Each row was made from one path, in order. Every step used is in the known rows, and no mark comes twice. Write each row's path.
In the rows, 128 means zero.
Known rows
q v n c: [166 137 123 100 180 105 129 135 110 163 132  86  94 182 102 117  97  86
 131 107 101 120 108 158  61 171 123 104 136 180 142 141 146 190 124 175
 133 134 195 177  64]
x c t v u p: [195 132 137 162 156 120 126 107 122  92 139 140 160 112 101 113 135  48
 155 151 141  94 157 108 124 136 117 115 183 121 145 119  79 166 138 157
  95  73 127 124 130]
c m v: [112 140 170 139  98 137 171 103 138 110 149 144 115 178 111 149 145 128
 118 161  79 139 104 125  94  95 102 123 115 171 125 129 154 157 168 122
 151 163 159 119  78]
x c: [205 150 132  57 119 151 112 133  85 126 110 138  98 143 117 148 123  98
 147 174 132 138 147 166 147 143 135 137 114 118 181 131  86 115 178 133
 107 122 138 135 126]
p u: [135 156 159 124  87 128 142 197 143 170 123 110 129 154 116 171  99 165
 129 135  85 108 157 150 149 124 123 120 111 140  84 123 116 154 125 177
 119 131 118 113 118]
u v n c q e: [140  97  90 152 191 110 142  40 126 156 120 114 153 151 166 120 101  97
  98 141 100 115 116 160 139 120 118 131 128 193 130 153 164 217  90 144
 130 118 119 118 100]
x c m: [175 141 158  59 137 154 152 113 101 123 119 157 102 175  91 152 111 120
 148 163  94 139 112 174 129 153  84 161 101 140 182 112 122 173 159 155
 128 133 187 145 122]
e q c m: [103 132 124 113 180 114 184 102 150 153  99 138 106 149 126 126 105 130
 148 162  75 119  87 150 116 136  52 120  76 151 153 123 129 183 121 155
 141 163 178 150  93]
m v n c q: [155  76 108 129 117 105 133 100 115 129 140  93 133 185 122 112  65  82
  97 175  95 119 134 143  92 112 160  97 114 194 111 141 151 202 121 181
 133 163 194 128  66]
e q: [ 85 143  52 154 124 124 116  98 164 122 119 146  90  98 125 112 122 141
 111 149 110 128 121 115 124 112 122 117  93 126 127 143 114  89 121 117
 113 140 125 138 115]
x c t: [167  97 164  68 120 148 137 113 106 125  70 175 112 133 157 136  93  97
 150 177 131  91 181 142 158 149 146 111 103 140 156 148  67 164 201 143
  96 136 112 123 128]
z t: [146 123 166 103 149 112 108 129 137 136  97 160 141 103 153  94 124 147
 161 109 113 108 104  98 124 149  98 112 103 131 162 119 119 107 114 105
 128 151 132 127  90]
n v m: [137 158 129 114 109  97 129 111 142 136  87 128  88 175  66 111  94  73
 102  63 131 129 122 131 113 106 156  88 165 164 166 116 102 194 138 131
 153 106 168 153 111]
u v n: [167 139 116  83 128  92 135 160 149 112 136 109 101 162  90 124 148 115
 104  66 112 100  91 130  89 125 138 129 148 121 131 147 155 130  97 161
 142 122 136 145 117]
r z t: [137 130 194 120 126  99 108 176 139 131  91 176 133 116 168 113 120 130
 142 101 131 117 101 113 142 179 113 133 101 123 185 127 130 119 114  93
 132 146 150 107  56]
v n: [161 129  96  63 132  87 133 158 138 139 130 120 103 151 108 136 128 116
 114  97 111 124 104 154  87 162 146 114 145 139 134 125 147 127 113 167
 139 150 159 150  96]
x c m v: [151 148 172 103  92 147 164 104 118 109 141 149 100 186 105 159 141 113
 127 183  78 144 114 144 104 100 106 127 110 166 150 130 133 150 190 125
 142 161 164 123  76]
u v m: [138 151 152 130 120 100 133 126 163 103  98 112 120 161  46 111 140  98
 107  46 145 126  87 111 128  88 136 114 150 111 155 130 126 169 145 125
 144  85 131 132 136]
b r z t: [132 145 199 121 107 108 108 177 148 117  82 177 141 122 174 114 123 135
 142 119 125 131  83 119 151 167 107 150 112 126 195 122 142 105 110  82
 142 130 167 120  61]
x c w: [201 131 161  83 143 143 153 137 114 103 137 163 105 154  91 170 112 102
 123 160 111 134 161 133 129 130 140  81 102 156 153 106 104 123 134 182
 102 148 148 147  89]
m v n c q e: [132  97  88 148 179 109 147  35 122 165 124 119 151 156 177 130  99  94
  98 166  92 128 122 166 127 123 124 117 127 212 125 147 162 213 112 139
 134 142 128 114  74]
t a: [161 133 139 113 160  87 133 121 148 157  88 133 170 125 136 145 111 129
 133 107 159  83 126  92 157 178  84  97  98 126  90 105 123 166 104 138
 106 138 120 125 158]
b r s: [147 156 139 205 110 173 122 109 127  59 124 155 124 130 187 180 139 147
 103 161  94 151 104 136 114 114 151 158 147 149 129 124 121  91 127  91
 160  96 189 158 102]
u v t: [138 133 175 130 187 109 168 122 104 121 172 156 116 145  71 104 151 121
 146  92  94  99 130  93 104  80 101 149 132 110 103 165 133  98  54 144
 108 157  98 131 132]
q c t a: [154 100 170 100 186  73 167 113 154 176  38 147 175 120 178 137  85 110
 154 132 154  45 148  91 169 185  76  62  74 142  90 121  90 211 131 151
  98 159 107 122 141]
q v t: [150 149 163 111 204 112 168 136  86 149 162 168  85 135 117 111 131 108
 158 102  85  96 143 107  92 125  73 151 134 151 116 154 129 110  49 144
 116 176 107 151 112]
z t v u: [212 102 148 114 141  85 136 114 130 109 138 175 146 113  83  64 129  86
 159 106  80 110 124  85 124 150 141 110 145 114 156  93  98 110 120 135
 129 114 138 101  97]
m v w: [185 131 142 108 115 116 163 112 133 160 164 125 119 128  68  99 165 125
 120  98  99 131 120 116  80 150 147  79 124 144 147 126 126 125 114 162
 140 146 131 117  79]
u v n c: [159 125 131 114 170 102 131 124 123 143 139  78 116 190  68 110 110  96
 124 100 108 121  99 147  69 141 142 101 135 150 134 149 149 183 126 174
 127 121 189 161  78]
v t z: [132 130 138  83 168  98 138 129 113 135 131 174 149 120 149 117 162 135
 165 106 132  80 140  94 121 211 126 148 157 109 117 137 107 119  64 127
  77 157  95 158 129]
m v: [117 141 153 151  86 128 147 114 135 111 146 128 118 152 131 142 155 118
 112 159 102 136 125 112 102  85 136 105 128 157 115 142 140 119 170 105
 142 157 124 111  81]
r z t v m: [178 136 161  78  91  73 118 165 147 116  87 156 113 137  82 107 130  90
 124  56 159 108  81  99 135 147 162  97 150 114 189  75 114 156 126 115
 132 109 170 115  98]
t v: [184 121 121  91  82 114 125 153 114 104 150 145 116 120 126 114 149 113
 129 120 143  77 121  87 130 123 165 124 151 107 131  81 125 120  87 130
 111 111 135 110 156]
p u v: [139 160 177 158  94 132 143 177 155 117 134 100 129 160  94 139 139 150
 114  91  98  82 131 109 146  71 114 143 120 106  94 157 133 148 103 155
 123  92  89 111 148]
u p: [118 156 124 192 155 135 112 123 136 109 144 101 161 110 135 143 146  97
 137 139 168 111 130 120 113 120  93 127 172 128 123 132 121 159 109 139
 108  88 127 143 139]

Which path is each row?
[134 137 126 100 180 121 159 103 131 149 131 127  87 192  79 123  90 117
 132 123  68 127  81 163  68 167  74 132 105 184 153 126 156 213 118 180
 140 146 225 177  74]	e q v n c m
[172 123 155 112 187 109 166 137 132 131 153 126 101 181  83 148  93  95
 111 115  91 122 133 128  69 151 131  56 116 202 126 115 145 176  96 212
 120 157 188 175  46]	q v n c w
[123 125 160 101 181 116 189 117 133 157 104 131 124 166 126 134 108 125
 156 152  85 119  90 157 120 143  57 124  92 151 154 117 136 203 125 160
 148 155 180 145 100]	q c m
[102 138  83 133 180  93 159 117 153 167  81 111 105 106 167 110 114 112
 145 172 102 109 112 133 128 118  89  81  78 130 142 145 100 130 123 132
 127 164 126 145  86]	e q c
[171 137 129  82  92  85 127 143 142 116 106 133 112 144  63 114 134  89
 118  69 156 113  95 107 127 123 170  96 162 116 160  74 113 162 133 132
 131 101 158 123 134]	t v m
[188 114 128  71 157  87 119 135 110 155 135 104 114 170  89 101 104  96
 143 109 110 106  96 134  69 171 154  84 136 157 146 107 138 170 111 171
 118 140 211 154  65]	z t v n c
[178  72  98 108 115 100 124 113 108 127 141  99 134 175 119 102  63  81
 102 162 108  99 133 136 101 127 171 102 121 177 118 121 145 202  92 188
 123 147 198 128  91]	t v n c q
[120 102 147  83 153 101 144 124 143 140  55 161 163 111 224 117 136 120
 166 135 151  45 153 100 153 224 133 106 132 122 133 146  79 188 131 126
  84 140  85 151 126]	q c t z
[161 140 130 221 193 121 127  93 129 108 149  99 161 130 115 103 110  43
 141 142 120 111 147 117  98 131  77 125 176 162 133 147 112 200 112 165
 120  76 142 146 101]	n c q v u p
[116  77 171 129 156 132 145  92 121 145  88 143 138 148 142 112  75 102
 146 152 124  93 164 128 126 150 145  84 107 167 121 152  95 212 180 156
 104 137 145 132  99]	n c t
[125  95 132 109 163 115 145 102 134 149  83 145  98 150 146 108  73  94
 133 136 104  79 150 131  97 165 134  82 106 183 129 163 102 206 159 169
 108 149 153 154  79]	e q v n c t
[133 141 135  87 160  98 138 120 107 139 131 179 128 136 151 107 145 115
 155  98 122  66 157  91 113 197 137 141 170 131 120 144  98 138  47 127
  85 154 105 170 127]	n v t z
[123 129 190 122 182 113 194  95  93 147 181 165 109 182  65 127 130 114
 155 149  57 134 123 122  69 101  92 121 119 170 103 145 143 135 102 152
 119 208 163 135  61]	n c m v t
[161 106  88 122 167 133 134  43 107 151 105 145 146 128 192 140 103  98
 110 181 113 126 142 172 175 126 116 147 117 178 156 140 133 185 117 124
 120 123  96 105 122]	x c q e
[159 132 185 109 201  74 178  95 121 173 127 155 156 166  86 143 108 117
 152 123 108  88 124  89 110 158  60  90  91 160  72 119 134 176  88 156
 100 193 151 133 106]	n c m v t a
[181 133 147  70 103  77 116 141 145 117  92 148 119 132  74  97 133  99
 133  59 148 103  82  92 126 133 155  86 150 118 176  70 110 152 126 122
 132 112 160 123 115]	z t v m
[125 133 163  94 166 104 158 107 111 136 144 168 145 158 130 121 159 126
 165 125 104  90 128  99  95 199 117 135 149 139 117 141 121 151  90 131
  85 174 130 161  90]	n c m v t z
[137 144 152 218 179 122 147  78 140 106 162 111 170 149  77 122 134  60
 144 155 104 139 128 124  84 120  83 111 174 159 129 138 120 192 154 155
 124  96 163 137  77]	n c m v u p
[175 130 169  96 173  75 120 122 153 161  67 154 179 105 152 122 109 143
 156  93 148  69 109  70 153 192  65  88  81 129 111  98 116 149  94 122
 107 151 125 125 129]	z t a
[156 141 131 119 123 100 131 128 142 123  86 119  97 155 106 111  96  75
 105  77 131 117 110 124 122 117 117 116 143 166 163 122 124 199 130 138
 153 111 147 143 115]	c q v m
[150 139 187  91 166 120 190 105  86 136 174 181  97 174  70 139 139 111
 155 159  61 133 131 128  85  99  92 133 116 157 120 144 128 113 112 145
 117 208 146 131  76]	x c m v t
[164 155 150 187 162 131 142  87 132  95 154 126 157 142  82 133 143  59
 146 166 110 139 135 131 100 120  82 123 170 145 147 136 105 168 164 150
 120  93 147 132  92]	x c m v u p
[171 140 125 189 158 110 124 112 135  93 160 122 168 108  95 109 147  61
 146 130 141 106 137  99 112 129 111 121 194 119 130 113 104 156 107 153
 108  71 131 126 129]	t v u p
[132  78 154  97 159 112 146 106 125 151  89 139 125 160 131 115  73  97
 139 138 115  91 150 141 104 166 154  77 117 174 123 150 105 213 171 174
 110 150 161 142  85]	v n c t
[222  89 148  97 128 102 151 104 116 103 125 182 132 128  84  85 114  61
 153 139  89 104 161 106 141 149 164 110 144 118 152 108  71 140 162 155
 112 107 128  99 115]	x c t v u
[179 138 136 181 166 106 118 112 137  97 149 133 174 100 103  98 146  67
 158 123 136  99 129  90 110 135 102 116 184 119 142 109 101 147 103 145
 108  78 133 125 116]	z t v u p
[142 163 168 130  99 101 139 158 171 124  95 102 118 173  40 132 127 116
 107  50 126 115 101 122 139  87 135 108 141 117 135 127 119 182 144 149
 139  87 126 125 131]	p u v m
[ 95  90 132 123 165 108 167 101 153 154  51 157 118 106 191 109  88 109
 149 174 112  72 155 119 147 130 113  68  77 150 128 161  75 177 162 142
 110 166 105 128  99]	e q c t
[170 153 133  82 108  92 143 194 157 133 132 101 102 174  84 144 136 132
 104  72  91  90 106 139  99 123 133 124 139 125 110 145 149 142  96 185
 136 124 132 138 111]	p u v n
